Each row was made from one path, in order. Every step used is in the known rows, and no mark comes twice. Write each row's path.
Known rows
giger/muzis/kepo: [-23  12 -57 -11   7   2   7  -8  20  -8  -4  -3  13  15  20  15  -8 -20
 -21   6  -5 -32   8  15   6   3 -11 -36 -14  -7 -10   2  32 -27  13 -12
   9  15  19  10   3  -6   6  11]
tilavu/vibo/lobar: [  7   0 -15 -18 -20  -5   3   0  20 -12  12   1   2  21  11  12   2 -12
   2   9 -24 -13 -17  39 -26 -37 -29 -13  -5   1 -25   1  12  -5   7  11
  21  34   7  -9  14   2  15  -4]
giger/muzis: [-15   3 -28  -3  -2   5   2 -12  22  -3   6 -12  11  -1  20  15  -7 -11
 -12   4  -2 -24 -16  14  -3  -5 -16 -22  -4  -8  -9 -12   8 -21  14  -7
  10  22  13   2   8  -6  -6   9]
muzis/bezir/kubu/gutiga/tilavu: [ 13  10 -14   5 -20 -26  -3  12   2  -9  11  -2  15  32 -18  21  -5   3
   9 -30  32   8  19   3   4 -10 -13   9  -2  11  -4   3 -28 -19  44  -1
  -3  39  20  -1  -1  -9   4  -7]
giger/muzis/kepo/kiti: [-25  15 -54   2  13  18  23  -7  10  -9  -8   0  12  24  26   1  -2 -11
 -28  22  -9 -25  13  -7   0  10  -8 -29  -2  -7 -12  13  29 -38  23 -14
   1  22  28   6   4  -2  14  21]
muzis/vibo: [  2   1 -16 -27 -14 -23  -2 -16  30  -8   2 -18  12  15  -1   6 -14  -1
  -1  12 -10 -13   4  26   6 -18  -8 -14   8  -4 -16   4  13 -25  21 -16
   8  34  22  -6   0  -2   8  28]
sabu/gutiga/kubu/bezir: [  3 -18   8  11   1   6  -9 -10  -2 -11  17 -12  13   1  -4  11 -10   3
  -3   7  28   2  11  15   8  12 -15  -7   1  11   0 -24 -35 -10  41 -42
  16  29  14 -25  14   7   6 -20]
sabu/gutiga/kiti: [-16   6  -2  -9 -12  27   0  -9  -7  -4  15  -6  29  24  14 -10 -20   7
  -4  26   3 -12   6   0   4  10  -8   2   4   3 -13 -10  14 -14  17 -23
   5  22  15 -12  24  -4   0   6]
gogavi/tilavu/gutiga/kubu/bezir/muzis: [  7 -27  21  24 -18   4 -20   7  12   3   5 -24  -4  -5 -17  25 -10   3
  13   6   8   1  11 -18  10   1 -13 -11  10  28   4  -8 -40  -3  11 -28
   0   6   6 -31  -3   1   5 -23]
giger/muzis/bezir/kubu/gutiga: [ 10  11 -33  18  -9   5 -13  -3   4  -5   5 -15   3  24  -4  14  -9   7
   5 -25  37  -8   5  -6   4 -12  -5 -11  -6   0   1  12  -4 -13  43 -20
  11  29  11   1  -5 -12  -7 -16]
bezir/kubu: [  6  -2 -22 -24 -19  -9   3   5  10  -2   7 -11  19  35  -8   8   7   3
   0 -21   1  -9  -7  24  -6 -14 -16 -15  -8   3 -14  -1  -2  -7  27 -33
  13  39  25  -4   8  -4  -7   3]
giger/muzis/vibo/lobar/bezir/kubu/gutiga: [ 20  14 -16  31 -20   7 -10   8  24  -8 -14 -16  -5  11   2  11  -2  14
  -1 -18  10  -5   7  -2  -7 -22   6 -23 -16   2 -10  42  11   5  26 -25
  21   8  17  -3   5 -22  -3 -25]
bezir/muzis/kepo/lobar/giger: [-21  17 -63  25  -4   8  10  12  45 -16  -7   2  16  41  -1 -14  -3 -25
 -38 -11 -24 -11   7 -35  -5  -5   4 -27 -15  -3 -22   1   1 -17  22 -42
  13  -9  26 -12   1   9   7  -1]
sabu/gogavi/tilavu/vibo/lobar/giger: [-16   2  17   1 -28  -5  10   8  14 -16  -6  14 -12  14   8   8  17  -2
  -4   9 -29 -36 -13   3 -19 -35 -15  24  42  -4 -36  -6   2  18 -11   6
  13   4  22   0  14  -6  16  15]
lobar/giger/muzis/bezir/kubu: [ 18  12 -45  27  -8   5 -10   0  15  -7  12  -6  11  26  13   7  10  -9
 -16 -34  25 -12 -13 -14  -9 -16 -12   8  18 -10 -13   1  -2  -1  31 -24
   5  14  21  -4  -6   3  -9  -4]
kubu/bezir: [  1  -9  -2   1 -18 -12  -8  -6  19 -25  14 -18  -3  -3  -7  28 -10 -14
   4  -3  17 -17   3  31  -8   3 -14 -10  -3   2  -7 -17 -19 -23  16 -11
   8  30  24 -10  10   6   2   1]
kepo/lobar/bezir/muzis: [ -6  13 -29  41 -23  -1 -18  10  31 -23  -1 -25  -7  10   3  13 -15 -18
 -19  -8 -16   7  -6 -22 -13  -4   9 -16 -30   3 -14 -10 -15 -23  26 -36
  21   0   4 -11  18  -3 -13 -35]
kepo/lobar/bezir/kubu/gutiga/tilavu/gogavi: [ -4  18   3  11 -19 -12  -1  15  13 -15  -8  -3   1  16 -17   7   4  -3
 -12 -19   8  19  19 -13 -11   6  -3  -4 -30  13  -3   4 -58  -8  24 -42
   6  26   6  -4   4  -9 -20 -31]
gutiga/kubu/bezir/muzis/giger: [ 22  -7  -5  24  -1   7 -24  -5  24   6   9   0   4  22   3  -3  -8  -8
  -3 -36  24   6  20  -1  -8  11 -19  -7   6   7   6  -3 -47 -16  21  -5
   1  17  29 -37  -8  11  12 -30]
vibo/lobar/bezir/kubu/gutiga/tilavu/gogavi: [  7  11   7  17 -20  -9  -2  22   1 -11  -7  11  -1  15 -12  12  16   3
  -5 -28  15   9  19   5 -17 -11 -14   1 -20  16  -6  24 -28  21  20 -10
   6  25   6 -11   2 -13 -19 -47]
tilavu/gogavi/sabu/gutiga/kubu/bezir/lobar/giger: [ -6 -17  10  31 -26  28 -17  -4  -1  -1   9   0  -4   2 -18 -21   1   0
 -16   3  25   8  12 -17 -18  24  -8  24  20   8  -3   4 -69  16  22 -61
  -4  21  12 -39  -5   6 -22 -54]
gogavi/sabu/gutiga/tilavu/vibo/lobar/giger: [-14  -1  -2  12 -26  14  14  14  27  -4  11  20  19  28  20 -13   7  -8
 -14  16  -7 -10  -7  -7 -23 -11 -24  23  24   7 -35  12  -1  -1 -11   4
   5  23   1 -19  20  -9  10  -8]
lobar/giger: [-12  -3  -5  -9 -11  -1   3  -8  25 -14   8   4  21  28  -4   2   0 -16
 -30  -5   5 -10 -11   4   0  -9 -13  -9   7 -11 -27 -17  -2 -11  19 -22
   9   7  29  -8   7   2   4  24]
sabu/gutiga: [-18  -3  -4 -13 -12  13  -3 -12   3 -11  10  -7  26  18  -4  10 -18   0
  -7  12   8 -14  -3  12   9   3 -11 -10  -2   2 -22  -9  21 -11  34 -45
  17  22   5 -10  22  -8   0   4]
gogavi/tilavu/vibo/lobar: [ -6  -7   1 -15 -29 -11   3  18  19 -13   7  -8  -3  15   0  30   6  -3
  19  19 -28 -19 -10  32 -18 -40 -29  -5  17   6 -28   1  17   0  -9  15
  13  29   5  -3  26  -1  13  -1]
gutiga/tilavu/vibo/lobar/bezir/kubu: [ 27  13 -13   7 -24 -15   1  28  17 -11   8   5  -1  26   5  23  23 -12
   0 -17 -15  14  -1  19 -33 -21 -24   9  -8  16 -21  22 -12  -1   5  11
  16  35   4  -4  24   1   7 -29]
muzis/vibo/lobar/bezir/kubu/gutiga/tilavu/gogavi: [ 18  14   7  14 -21 -18  -5  17  15  -6 -16   3  -2  12 -14   5   9  11
   1 -18   4  14  29   1 -10 -20  -7   5  -9  11  -8  42 -17  16  18 -13
   0  27   9 -11  -4 -13 -12 -33]
gogavi/sabu: [-17  -7 -19 -19 -29  -9  -7   3  20  -8   6 -15  14  22   6   3 -15 -10
   0   9   5 -19  -2  26  -6  -2 -14  -2   2   0 -17 -10   1 -25   7 -14
   5  33  24  -8   5 -12 -14   6]
kubu/gutiga/tilavu/gogavi/sabu/giger/muzis/kepo: [-39  26 -15  15  10  30  -3  -4  12   4 -12  26  17  11  16 -12  -2  -4
 -25   8  -4 -30  30  -8   1  26 -20  -8  13  -2   1  19  -7 -22 -15 -18
 -14  20  27  -8 -27 -16  -5  -2]
bezir/lobar/giger/muzis/vibo: [ -9  16 -26  11 -12   1   0 -18  42  -2   4  -5   3  -1  -1  -3  -5  -3
 -25  -5 -15 -14 -14 -22 -14 -14   1 -15  20 -17 -20  19 -11  -6  14 -31
   4   6  22  -2   3   2   6  11]
bezir/muzis/kepo: [-12  12 -62   4  -5   6  -2   8  22  -5  -5   3  10  32   3   4 -13 -13
 -19  -3  -8 -20  18  -4   5   3  -3 -24 -15   3  -8  16  36 -20  24 -18
   9  12  19 -11   1  -3   8  -4]
giger/muzis/vibo/lobar: [  2   7 -31   4  -7  -9   2  -5  42  -6   2 -15   7  -4  24   6  -5  -3
   3   6 -23 -28 -12  19 -14 -41 -14 -29   2  -8 -17   7  19  -1  14   1
   9  19  14  -3   4 -11   0  -2]
tilavu/vibo/lobar/giger: [  6   0  -6  -6 -21   2   6  -1  29 -12  11  13   8  32   6   4  12 -18
 -19   1 -19 -11 -22  14 -24 -35 -23  -4   5  -6 -35   2   5   5   4   5
  16  16  14 -10  11   9  19   6]
gutiga/tilavu/vibo/lobar/bezir: [  7  10  -6   6 -24 -18  -2  18  19 -20  10   4  -5   6  14  30   7 -24
  -7   1 -19   7  -1  18 -30 -17 -24   3  -4  10 -24   6  -5 -14   0  28
  14  24   1  -1  28  -1  16 -21]
vibo/lobar/giger/muzis/kepo/kiti: [-21  14 -56  28  10  26  30   8  23 -15  -4  13  16  26  27  -9  17 -18
 -39   5 -10 -30   0 -22 -18 -11 -10 -29   8 -10 -29  11  20  -7  14 -11
   0  -4  35   0  10   5  13  13]
gutiga/kiti: [-10   2  -9 -23 -16   0   0  -5   3  -5  14 -11  20  23  10   0 -13  -4
  -5  11 -12 -15  -1  12  -8   1 -13  -3  -2   0  -9 -17   0 -29   4   2
   0  27  28  -3  14   4  -1  18]
gutiga/kubu/bezir: [ 14 -17   3  -3  -2 -15 -10   1  12  -9  14 -19   4   0  -6  19  -7 -11
   0  -4  17   3   9  32  -5   2 -21 -11   0   7   3 -28 -52 -19  30 -15
   8  34  30 -18   4  13   7 -13]

Write each row's path
[  5  17 -13  32  -1   8  -2  -5  10   2   2  15   6  13   4  -4  10   3
 -18 -31  35  -3   9 -34  -2  -1 -13  21  13  -2   0  14 -31   1  26  -6
 -16  24  10 -10 -20  -2 -12 -16] : lobar/giger/muzis/bezir/kubu/gutiga/tilavu/gogavi
[-10  16 -41  37  -9  -8  -5  -6  32 -26  14 -21   6   8  14   8  -5 -32
 -22 -14  -7 -14 -15 -25 -15 -23  -8  -7   4 -18 -18 -33 -30 -20  35 -26
   3   3  14   4   1   8 -12  -1] : kepo/lobar/giger/muzis/bezir
[-19   8 -27  13 -16  11   1 -10  30  -6  10   0   6   3  -4   4   0 -14
 -33 -18  -5 -15 -27 -18 -21  -6  -6 -17   6 -15 -23  -3 -23  -4  18 -30
   6   1  17   1  13   1  -6  -7] : bezir/lobar/giger/muzis
[  3   6 -24  35 -18  -2 -10   8  26 -18  11  -5 -12   7  22  28  10 -18
   4   3 -14 -25 -15  -8 -22 -47 -24  15  39  -5 -27   1  19   2  -1  26
   1   8   3  -4  10   7  14  -9] : gogavi/tilavu/vibo/lobar/giger/muzis/bezir
[  3   8 -22  30 -24   4 -22   7  13 -13  -3 -14  -4  14   5  13 -15 -13
 -19 -12   5  -1   0 -11  -2   7   4  -6 -11   5  -6   4  15 -18  28 -14
  17   8   8 -15  13  -6  -6 -30] : lobar/bezir/muzis
[ 35 -22   6  28 -11   0 -17   0  33   3   7 -25  -1  -2  -4   4  -7   5
  15   2  -9   8  10 -11  -8 -28  -9 -21  -5  17  -3  22 -37  12  30 -17
   6  12   4 -36 -17  -1  10 -36] : tilavu/gutiga/kubu/bezir/muzis/vibo/lobar
[ 18  19 -11  33 -19  21  -5  12  11  -2  -8 -16  -2  19  16  -3  -5  22
  -1  -6   1  -7  15 -17 -12 -13   8 -13 -13   2  -4  44   6  -3   7 -13
  13  11  26   1   9 -16   1 -21] : giger/muzis/vibo/lobar/bezir/kubu/gutiga/kiti
[-24  -6  -6  -7 -24  25  -8 -11  -6  -1  -3  -5  12  16   7 -16 -16   2
  -1  27   9 -18   8   8   3   4 -14  11   7   5 -11   2   8  -2  11 -42
   0  37  -5 -24  -2 -15 -35 -19] : tilavu/gogavi/sabu/gutiga
[-21  10 -52  13   9   9  13   6  33 -15  -1  13  18  16  18   6  11 -27
 -34 -12  -7 -35  -1  -2 -14 -27 -18 -32  -4 -13 -27   1  24   8  13 -10
   7 -11  23   7   6   0   5   2] : vibo/lobar/giger/muzis/kepo
[ -4  18 -52  28 -17   7 -15  12  12 -19 -13  -4  -2  29   1  16 -11 -21
 -29 -11   3  -4  25 -14   5  15   8 -17 -23   5  -6  22  36 -24  26 -17
  15  -2  16  -9  10  -7   4 -23] : lobar/bezir/muzis/kepo
[ 18   6 -17   0 -27  -9 -15   3  -5 -12  11 -16   9  42 -23  16  -8   6
  10 -29  37  -1  11   7   6 -14  -6  -4  -8   5  -8  11  -8 -11  47 -23
  13  34  19  -5  -4  -5  -2 -10] : muzis/bezir/kubu/gutiga
[ -5   4   9  10 -36  -2 -14  21  -1   0 -13   1  -1  17  -9   0   0   3
  -4 -11  34  12  26  -3  -2  24  -6  22 -10  16   4  28 -33 -10   3 -24
  -8  34  13 -12  -6 -21 -27 -34] : lobar/bezir/kubu/gutiga/tilavu/gogavi/sabu
[-12  -1 -22  14   0  11   7  -1  33 -11   7   3  14   2  24   2   8 -18
 -23 -16  -9 -28 -25   0 -22 -29 -21 -23   4 -14 -26 -15   3  11   9  -8
   9  -4  18  -3  13  -1  -5  -1] : vibo/lobar/giger/muzis
[-23 -11  30 -20 -34   4  -3  -6   0   0  12 -22  21  17  -9  21 -15   1
  14  33 -16 -15   3  -7   7 -10 -10  -1  15  10 -17  -9   3 -13 -15 -13
 -10   6  16   2  15  -8   0  27] : gogavi/tilavu/gutiga/kiti
[ -7   3 -42  30   9  10  -2   1  22  -7  11   4  -3  -1 -11   9   8 -21
 -35 -17  12  -4  17 -21 -17  14  -8 -22   1  -5  -4   0 -52  -8  26 -36
   4  -2  35  -7   4  14  16 -21] : gutiga/kubu/bezir/lobar/giger/muzis/kepo
[-24 -19  23 -23 -30 -11  -3  -8  10 -11   8 -21  14  11 -23  39 -11  -3
  12  15  -5 -16  -3   9  13 -19 -14 -16  11  13 -23 -11   7  -5   2 -32
   2   7   5  -1  12 -11  -2  27] : gogavi/tilavu/gutiga
[-29  13 -47  -6  -4  -9  17   2  39 -30  -1   1  24  41 -12   1   2 -27
 -36  -7 -22 -14   7  -8  -5 -12  -3 -28 -15 -11 -30 -17 -13 -17  22 -47
   9  -7  31   6  10   9   9  24] : muzis/kepo/lobar/giger
[  8   9 -25  25 -14  -7 -12   0  34 -20  -5 -21  -7 -12  23  17  -6 -12
  -9   1 -18 -11  -3   5 -16 -30  -5 -21  -1  -5 -16  15  19   0  17  -3
  13   5   8  -1  12 -11  -6 -18] : giger/muzis/vibo/lobar/bezir
[-21   8  -6  11  -7  30 -16 -10  21   1   6  -7  19  10  30  -2  -6  -6
 -19   3 -16 -32 -19  15 -13   6 -18 -11  26 -11 -16 -10  -2 -22 -11 -30
   6  22  29 -11  -4  -9 -12   6] : gogavi/sabu/giger/muzis
[  0   6 -18  36 -17   0  -5 -17  46 -14   8  -9 -19 -21  -2   7  -7  -7
 -14  -7   2 -15  -3 -17 -20   4   2 -11  22 -13 -15  19 -33 -13  11 -27
   1   8  29 -12   0   8   7  -1] : kubu/bezir/lobar/giger/muzis/vibo
[-12  -8  11 -25 -26  12   1 -20   1  -1  16 -15  24  28  -3   4 -19  -5
  -1  22  -9 -10  -2  -2   1  -6 -13 -12 -10   5 -14  -6  -5 -17   2 -16
   0  12  16   2   6  -4   0  24] : tilavu/gutiga/kiti
[ 29   9 -18  11 -26 -20  -9  17  21 -14  -4 -22   3  28  -8  17   8   3
   3 -20  -7   1   6  18 -15 -39  -4 -12 -10   4 -23  26  10  10  22 -29
  20  20  19  -7  14  -9  -8 -18] : muzis/vibo/lobar/bezir/kubu
[ 20   6 -36  -7 -21 -19 -14   4   1 -13  15 -19   9  38  -9  18   0  -5
  10 -26  17  -3  -1  20  -6 -23 -11   4   1  -1 -13  -2   0  -8  40 -16
   5  39  19  -6   1   0 -10 -12] : muzis/bezir/kubu
[  3  -8  -9  31  -2   8  -8  -6  26  -3  18  -7  -8 -16  -2   8   5 -12
 -27 -19  10   4 -11 -14 -22  14 -12 -14   8  -6  -3 -15 -77  -1  25 -31
   6   8  30 -15   3  14   8 -28] : gutiga/kubu/bezir/lobar/giger/muzis
[ 14   8   2 -15 -20  -6  17  20  24   1   9  15   9  36  -3  10  13  12
  10 -14  -2   3   2  18 -24 -21 -26  -6 -14  14 -15  26 -18  -3  10  18
  14  43  11  -5  13  -6  25 -11] : bezir/kubu/gutiga/tilavu/vibo/lobar
[ 12  14 -12   3 -16 -20  -8   3  -8  -4   2   5   5  23 -15   6   2   5
  10 -24  32   8  27   0  -4  -6 -15  17  -1  13   2  14 -30  -4  39  -2
 -14  49   7 -11 -16  -6 -15 -23] : muzis/bezir/kubu/gutiga/tilavu/gogavi
[ -4  14 -59  40 -17   5 -13  28  20 -23 -10  -1  -4  23   6  19   1 -25
 -19 -18 -12  -8  22  -9 -15 -16   1 -23 -28   7 -16  20  36   1  27  -7
  19 -12  11 -10  19  -7  -3 -39] : vibo/lobar/bezir/muzis/kepo
[  1  10 -32  28  -7   3 -10 -15  15 -18  12  -8   8  10  15  10  -5 -25
 -23 -15  19 -17 -12 -13  -4 -13 -13   6  18 -16 -17 -14   1 -13  29  -3
  -2   6  20  -1  -3   3  -6   4] : lobar/giger/muzis/bezir
[ -3   6 -19   7  -1  -1   2 -21  40  -4  -4  -5  13   6  19  -6  -8  -5
 -29  10  -5 -23 -11  -9   1 -11  -7 -11  23 -15 -19   6  15 -15  11 -19
   3   8  26  -7  -3   1  10  34] : lobar/giger/muzis/vibo
[  9   4   2   4 -31   2 -13   9  -3 -13  -6 -10   4  34 -28  22  -3   8
 -11 -23  32   8  13   6   9   5   5 -13 -23   8  -9  16  -7 -12  34 -45
  22  17  22  -1  13 -15  -4 -13] : lobar/bezir/kubu/gutiga
[ 12   3 -11   8 -26 -25 -14   4  25 -24  -3 -20   0   7   2  21  -8 -12
  -5   3  -9  -4   5  22 -13 -30  -3 -13  -4  -2 -24  13  11  -3  22  -9
  16  10  14  -5  14  -7  -5 -13] : muzis/vibo/lobar/bezir
[ -5  19 -23  37 -26   5 -25   3  42 -16  -3 -11   1  32   2   7 -13 -21
 -21 -36  -2   8   5 -27 -14  -8   3 -11 -20   2 -16  -1 -23 -24  18 -33
  12  -8   9 -13  13   0  -6 -33] : kepo/lobar/bezir/muzis/giger
[-30  19 -59  13  -5  15   8  -4  28  -9   3  12   7  17  -7   7   2 -23
 -40 -15  -5 -20   0 -22 -14   2   0 -28   0 -12 -22   9   1  -6  19 -37
   5 -10  28   9  12   3   3   0] : bezir/lobar/giger/muzis/kepo
[ 16   4 -16  12 -34  -9  -9  25  11 -18   4 -14   3  27 -10  22  15  -9
  -2 -33  -4   1  -5  25 -23 -25 -10 -11 -20   4 -21   4  -1  18  25 -31
  25  13  15  -6  24  -8 -15 -29] : vibo/lobar/bezir/kubu
[ 12 -32  26 -10  -9  -7 -13 -18   7  -6  19 -21   8   3 -20  28  -8 -11
   5   6  14   8   6  13   5   2 -20 -19 -11  13  -2 -17 -53 -10  32 -33
   9  16  13 -12  -6   5   5  -8] : tilavu/gutiga/kubu/bezir
[ -7  17 -47  25 -21  -9 -22  -9  13 -14  22 -21  -8  -8  -1  27 -12 -18
  -2 -15   2 -13 -12  -5 -22 -17  -5 -10   2  -8  -8  -2 -14 -13  40  -7
  -2  19   4   6   9  -2 -14 -31] : giger/muzis/bezir/lobar
[  9   7 -11  21 -41  10  -1  33   9  -7   7   4   4  31  15   9  11   0
   1   0  -4  11   8   0 -25   0 -16  29   3  23 -25  34   0   2   3 -15
  15  35  -7 -14  30 -15  -6 -49] : gogavi/sabu/gutiga/tilavu/vibo/lobar/bezir/kubu
[-12 -13  -4 -13 -11  21 -12 -10 -13  13  -2  -8  20  20   8 -24 -11   9
  -5  24  11   0  11   8   5   8 -20  12   5   9  -2 -12 -18  -3  25 -44
  -1  39   0 -36  -9  -6 -30 -36] : tilavu/gogavi/sabu/gutiga/kubu
[-11   0   0 -16 -23  -2   3  14   7  12  -6   8   9  29  -9 -16   1  15
   4  -5  21  -2  19   3  -5  14 -17  14  -5  15   2  19 -31  -9   2 -17
  -9  54  17 -18 -14 -15 -24 -15] : bezir/kubu/gutiga/tilavu/gogavi/sabu
[ -5  16  33  23 -26  18 -23  11  -3   0  -8  12   6  30 -10  -7  10   8
 -15 -20  16   3  23  -1  -8  24 -14  21  12   8  -5  20 -38  -5  -6 -47
  -3  26  26 -20 -12 -14 -20 -28] : lobar/bezir/kubu/gutiga/tilavu/gogavi/sabu/giger
